(in the rows, 128 means zero)
Known rows, with every step that occurs
K, F, Q, T: [126 142  79 143  68 148 116 121 174 151 139 147  55  80  73 146 119  92
 131 134 106  97 206 154  93 121 171 163 124 157 127 158 134 121 148]
Y, W: [126  98 115 138 111 139 115 120 151 154 122 105 108 137 118 131 140 149
 109 119 103 127 134 115 146 103 146 158  92 118 120 135 146 121 124]
W, Y: [125 109 128 102 140 148 135 131 108 102 152 119 109 128  86 154 151 123
 151 152 113 142 165 172 107 129 146 150 140 115 125 141 123 151  87]
N, K, F: [139 145  91 120 118 120  73 124 151 127 134 162  67  88 138 137 185 115
 141 109 125 124 106 202  94 129 141 168  87 104 153 121 141  84  84]
E, Q, N: [140 119  80 140 138 106 118 127 160 150 103 164 108 127 165 138 144 105
 126 174 139 107 146 117 128 155 157 119 166 107 115 109 127  83 150]
B, Q, N, K: [166 145  67 137 124  92  42 119 174  95 162 194 119  99 184 130 153 109
 151 187  90 146 172 139  99 156 145 185  95  72 111 105 160 103 101]
M, E, Q: [158 125  86 161 135 147 127 147 111 165 119 166 130 120 160 136 174 149
 131 163 166 144 111 116 108 132 137  89 141 123 111 121 122  66 142]
T, Q: [122 114 108 110 139 141 122 117 127 146  97 151 111 127 119 129 115  95
  99 133 118 112 171  98 101 153 127 114 129 136 110 117 132 115 159]
Y, Q, N: [117 135  86 119 137 120  99  88 143 171 159 143 106 149 136 143 126  96
 136 135  73 121 172  80 121 130 140 166  90  91 125 120 125  93 170]
N, Q: [134 147  94 105 128 100 142 118 118 164 149 113 122 121 117 122 115 138
 158 124 115 160 128 138 122 142 123 130 136 127 124 110 130 134 149]
F, Q, E: [117 117 118 144 122 142 125 143 139 148 157 123 119 124 107 136  62 136
 129 141  99 134 199  72  75 109 133 140  96 166 107 142 133 160 193]
N, Q, F, K: [121 130  66  88 114  88 166  91 151 198 140 124 115  91 122  93 105 185
 198 127  65 154 112 135  69 125 128 184 106 147  83 106 133 109 171]
S, Q, F, K, N: [122  93  84 128 116 113 172  69 156 193 148 120 112 133 126 100  80 180
 153  94  61 107 121 118  79 130 156 179 109 122 136 123 148  89 194]
W, Y, Q, F, K: [100 106  76  75 152 135 161  75 129 179 163 133  87 103  75 128 157 168
 169 132  35 139 163 139  31 104 147 220  78 130  92 137 108 127 147]
F, Q, Y: [110 131 125 117 132 105 130 154 147 154 109 176 105 124 106 128  74  83
 135 144 107 148 204 133 108 134 143 185 142 133 149 164 146 122 172]
Y, G: [108 144 107 148 108 114 163 117 145 164 135 105 120 138 163 119 135 114
 110 110 110 129 139 141 118 108 126 144 109 108 116 141 119 131 158]
F, Q: [119 122 108 152 115 126 131 119 145 142 117 145 111 105 101 120  90 102
 123 132  99 137 169 107 104 131 132 161 122 150 128 155 138 141 148]
S, Q, Y: [106 141 118  88 172 113 135 144 104 178 117 153 127 172 110 159  85 113
 140 109 123 121 174 167 144 132 153 140 145  89 172 146 150  99 160]
W, Y, Q: [112 117 102  90 166 148 132 100  95 140 169 125  96 135  76 152 172 117
 133 134  84 149 183 140  85 126 147 164  99 108 127 141 108 150 128]
G, Y, Q: [137 150  88 128 173 135 100 128  82 182 176 179 135 120 122 133 154 124
 130 102 122 158 121  97 148 137 137 151  80  87 141 136 119 114 125]
Q, S: [139 143 134 118 138 149 145 146 121 140 102 129 117 155 112  96 136 132
 141 128 102 128 158 144 123 117 151 146 134 118 147 137 129 134 124]
K, N, Q: [148 125 100 120 101  93 140 103 140 154 173 108 115 139 137  97 107 142
 155 114 107 157 131 123 109 164 133 137 146 124 150 102 130 119 176]
N, Q, T: [137 168  92 128 107 108 153 142 136 170 163 119 103 124  94 131 113 135
 165 166 143 132 164 142 135 138 142 122 126 154  95 119 125 132 156]
N, K, F, Q: [129 135  69 146 107 115  78 110 170 139 122 189  48  62 113 123 142  93
 136 121  95 129 148 184  69 133 143 201  83 123 155 142 154 103 107]
B, Q, Y, W: [148 114 101  95 126 111  70 146 158 146 140 153 131 129 142 141 145 146
 120 131  87 166 216 125 122 130 163 195 128  80 131 138 154 130 140]
W, Y, Q, N: [115 116  84  89 151 137 110  91 125 145 182 135  89 148  95 165 145  89
 155 161  55 139 211 127  95 130 161 190 104  85 117 133 121 117 129]
E, Q, F: [140 107  79 141 135  84 161 124 149 164  84 164 126  98 145 113 153 160
 132 171 129 109 125 153  79 140 164 107 153 129 113 114 114  97 193]
K, F, Q, N: [125 117  65 113  70 128  86  94 188 155 132 149  67  94 126 152  94  62
 154 121  57 125 206 128 101 130 170 194 124 110 146 142 158  89 142]
E, Q, S: [150 141 104 129 163 133 154 151 123 153  72 156 100 137 130  93 172 138
 117 147 131 121 145 145 104 145 160 112 170 114 141 126 117 118 144]
N, K, F, Q, T: [134 157  67 162  86 130  90 131 188 143 135 188  30  64  86 131 147  89
 140 162 120 102 180 194  81 126 161 189  78 147 127 147 147 102 108]
S, Q, E: [116 126 111 112 162 155 132 134  93 171 165  90 138 169 111 172  71 156
 130 103 115 111 164 105 115 109 144 101 100 120 123 117 138 137 189]
E, Q, F, K, N: [144  87  81 143 118  94 173  93 184 176 116 154  99 100 164  72 144 189
 131 134 107 112 102 111  44 156 148 160 154 145 109 105 119  82 191]
B, Q: [157 131  94 123 129 121  84 119 126 105 156 145 151 102 148 129 147 137
 126 131  98 158 168 113  99 150 137 142 139 104 119 118 130 161 126]
S, Q: [119 127 103 124 151 135 140 111  99 162 127 122 130 147 107 151 104 130
 126 104 116 109 135 135 147 125 146 119 127 103 150 130 142 122 142]

Rows
[125 114  92 111 100 154  93 125 148 158 163 117  83 102 101 157  91 123
 138  95  83 128 201 107  52 105 153 159 105 149 130 136 139 138 188]	K, F, Q, E
[166  88  67 170 101 125 162 106 165 193 140 157 116 106 179  78 155 202
 157 155 112 130  97 104  44 139 151 149 128 144 100 115 126  36 189]	M, E, Q, F, K, N
[164 155  90 140 109 135 101 137 145 108 171 144 132 104 123 139 144 139
 127 181 121 126 206 117 112 145 151 130 140 130  93 129 123 168 133]	B, Q, T
[118 115 100 114 113 116 163 101 158 166 120 136 122  99 130 104 118 176
 160 134  79 122 114 130  76 106 132 182  99 152  90 126 128 108 143]	Q, F, K
[130 134  82 168 111  97  91 118 192 136 129 197  75 102 139 118  94  74
 147 190  86 130 170 135 105 140 142 208  81 116 122 134 164  88 118]	F, Q, N, K
[131 133  74 104 101  70 158 106 133 179 145 127 135 108 122 108 101 157
 183 146  78 151 142 161  94 129 150 141 121 125 110 110 130 116 192]	N, Q, F
[116  84  85 100 131 127 161  65 146 168 191 122  79 120  91  96 148 169
 159 121  36 138 167 120  21 129 154 225  92 126 116 135 108 121 172]	W, Y, Q, F, K, N
[132 135  88 112  94 149 111 119 153 158 101 143  56 106  83 105 124  93
 145  98  56 133 203 159  80 116 173 188 127 121 174 162 145 124 136]	K, F, Q, S
[154 102  96 137 134 136 116 171 137 203 101 169 109 148 152 146 171 155
 124 166 150 152 154 134 132 112 169 143 125 104 129 144 148  41 153]	M, E, Q, Y, W
[138 125 103  97 117 127 139 115 144 184 215  73 102 144 145 101  77 195
 175  87  97 155 128  63  48 141 111 159 112 165  96  90 128 133 194]	F, K, N, Q, E
[137 142 101 144 126  99  90 130 175 127 138 176  97 123 162 127 129 100
 157 184 115 124 126 154 129 135 137 173  83  95 119 114 153  77 100]	Q, N, K
[142 140  76 119 100 109  57 109 189 129 144 169  62 102 160 152 156  85
 163 146 101 113 135 193 109 133 160 186  87  83 143 113 155  56  87]	Q, N, K, F
[133 106 127 136 109 135 144  97 165 141 154 112 102 130 149  90 120 158
 130  91 110 126 100  87  88 146 117 177 129 147 122 122 131 108 125]	F, K, N
[ 88 152  99 112 151 102 174 137 121 215 129 128 115 185 144 150  95  99
 121  94 103 126 179 183 137 110 152 154 128  67 162 158 138 104 189]	S, Q, Y, G
[102 121  76 109 142 113 152  69 143 202 141 146 107 102 115 102 133 172
 149 110  52 123 132  97  53 105 130 204  62 138  95 125 114 103 185]	Y, Q, F, K
[132 152  80 147 137 110 162 169 132 214 123 171 119 151 197 133 161 118
 127 162 158 155 162 167 105 115 145 127 139  90 125 148 117  56 192]	M, E, Q, Y, G
[122 147 100 148 137 146 153 133 119 166 142 124 114 151  80 163 100 124
 123 146 139  86 172 147 160 125 160 111 122 128 125 138 138 123 141]	S, Q, T
[139 129  90 112 107 108 148  87 154 171 174 100  96 127 141  85 106 164
 169  88  92 156 100  96  81 160 113 181 131 148 119 104 133 118 151]	F, K, N, Q
[ 93 141 102  97 137 107 154 147 145 200 103 154  95 157 153 129 105  59
  95 133 111 130 224 139  92 134 136 150 131 101 125 143 126 102 204]	T, Q, Y, G
[108 123 112 116 122 131 168 121 126 140 163  94  95 138 120 140 156 109
 129 131  89 152 176 185  96 107 147 162 119 102 115 152 112 162 119]	W, Y, G
[137  93 107 128  89 109 165  85 184 160 146 122 111 115 149  75 105 178
 152 119  76 119 118 117  62 131 139 187 117 149 115 119 128  97 172]	Q, F, K, N
[117 109  82 123 132 105 158  98 119 184 124 132 140 135 107 136  88 152
 147 129  87 105 146 158 115 114 167 127 119 103 139 127 143 100 184]	S, Q, F
[127 156 110 113 162 145 135 110 102 176 123 138 100 158  95 105 152 124
 128 105  73 128 169 111 100 121 146 161  97 100 154 138 115 128 160]	Y, Q, S
[122 138 109 173  96 138 140 141 161 144 132 155  89 106  73 124  93 105
 124 179 125 105 203 113 121 125 148 150 115 171 102 162 132 144 153]	F, Q, T
[160 108  69 161 114 114 148 130 126 183 109 173 143 105 165 122 161 169
 152 193 133 134 123 149  86 119 161 101 125 124 100 119 123  54 185]	M, E, Q, F
[114  96  85  92  87 129  95 130 184 190 111 147  52 109  90 155 117  96
 126  89  65 139 221 158 102 102 180 229 108 109 172 172 167  93 154]	K, F, Q, Y, W
[135 130  53 102 113 121  48 101 183 152 113 186  41  99 150 153 144  52
 139 146  92 102 177 156  81 156 157 172  87  91 130 103 157  42 112]	T, Q, N, K, F
[120 105  85 128 112 111 154  58 163 194 167 133 100 122 131  79 126 175
 141  94  42 116 130  84  38 129 140 211  80 135 116 118 113  93 211]	Y, Q, F, K, N
[153 106 102 134 131 146  97 151 124 170 146 147 131 122 124 136 149 149
 125 112 126 162 114 110 188 109 155 162  87  91 128 141 152 109  78]	G, Y, W
[111 149  92 128 156  79 173 155 147 196  99 165  99 147 183 126 156 103
 102 141 149 131 166 173 107 136 148 133 162  90 139 142 111 100 200]	E, Q, Y, G
[162 144 107 116 108 112 156 121 135 161 151 105  98 164 118  69 113 140
 171 116  81 159 162 139 106 159 153 152 155 113 162 114 135 124 176]	K, N, Q, S
[110 124 127  77 156 121 123 155 128 162  91 179 106 146 121 139 100  75
 117 148 130 126 211 126 107 159 132 135 157 121 133 128 136 101 175]	T, Q, Y
[118 104 133  99 129 119 118 156 153 168 112 139 106 155 121 140 121 137
 123 127 115 140 179 147 151 107 156 181 113 104 146 152 155 102 141]	Q, Y, W
[129 105 101 112 157 106 128 163 155 186  80 163  93 144 135 136 164 141
 100 144 145 130 161 145 128 133 167 152 144 100 146 138 141  90 162]	E, Q, Y, W
[143 145  96 162 139 129 146 152 143 151 108 156  97 117 116 130 164 139
 108 189 184  86 149 139 119 149 156  86 161 148 101 127 109 119 153]	E, Q, T
[141 167  99 101 137 118 144 134 110 172 124 115 106 145 102  91 121 140
 175 123  86 162 157 154 120 134 147 141 141 116 141 119 135 136 146]	N, Q, S
[152 145  99 148  83 110 150 128 158 160 192 108  97 143 111 105 107 137
 158 157 134 126 164 128 121 162 147 124 145 147 123 113 123 130 184]	K, N, Q, T
[143 156  77 133 115 135  93 127 163 143  99 182  34  89  99  93 153  94
 144 120  66 129 172 194  67 121 169 212  86 111 170 153 157 100 103]	N, K, F, Q, S
[110 155  85 100 106  72 185 112 174 226 182 106  81 154 174  84  98 138
 163  80  80 170 152 143  77 146 117 217 136 111 129 132 127 102 198]	F, K, N, Q, Y, G
[120 111  91 148  98 115 110 108 176 147 126 157 103 119 124 133  65  75
 143 168  74 130 196  96 119 134 151 178 119 127 118 143 155 112 154]	F, Q, N
[147 121 113 111 111 111 133 131 131 164 218  79 120 161 143 116  73 169
 164 112 112 156 159  91  77 140 133 119 122 142 123  90 126 141 215]	K, N, Q, E
[107 108 109 101 151 123 128 140 130 203 112 130 108 179  99 168  98 138
 118 106 106 124 183 151 164 106 172 173 108  78 167 150 169  90 155]	S, Q, Y, W
[111 136 115 112 165 145 114 119 105 173 191 111 119 156 119 147 112 155
 119 108  99 121 175  64  74 106 128 129  71 134 106 111 107 143 210]	Y, Q, E
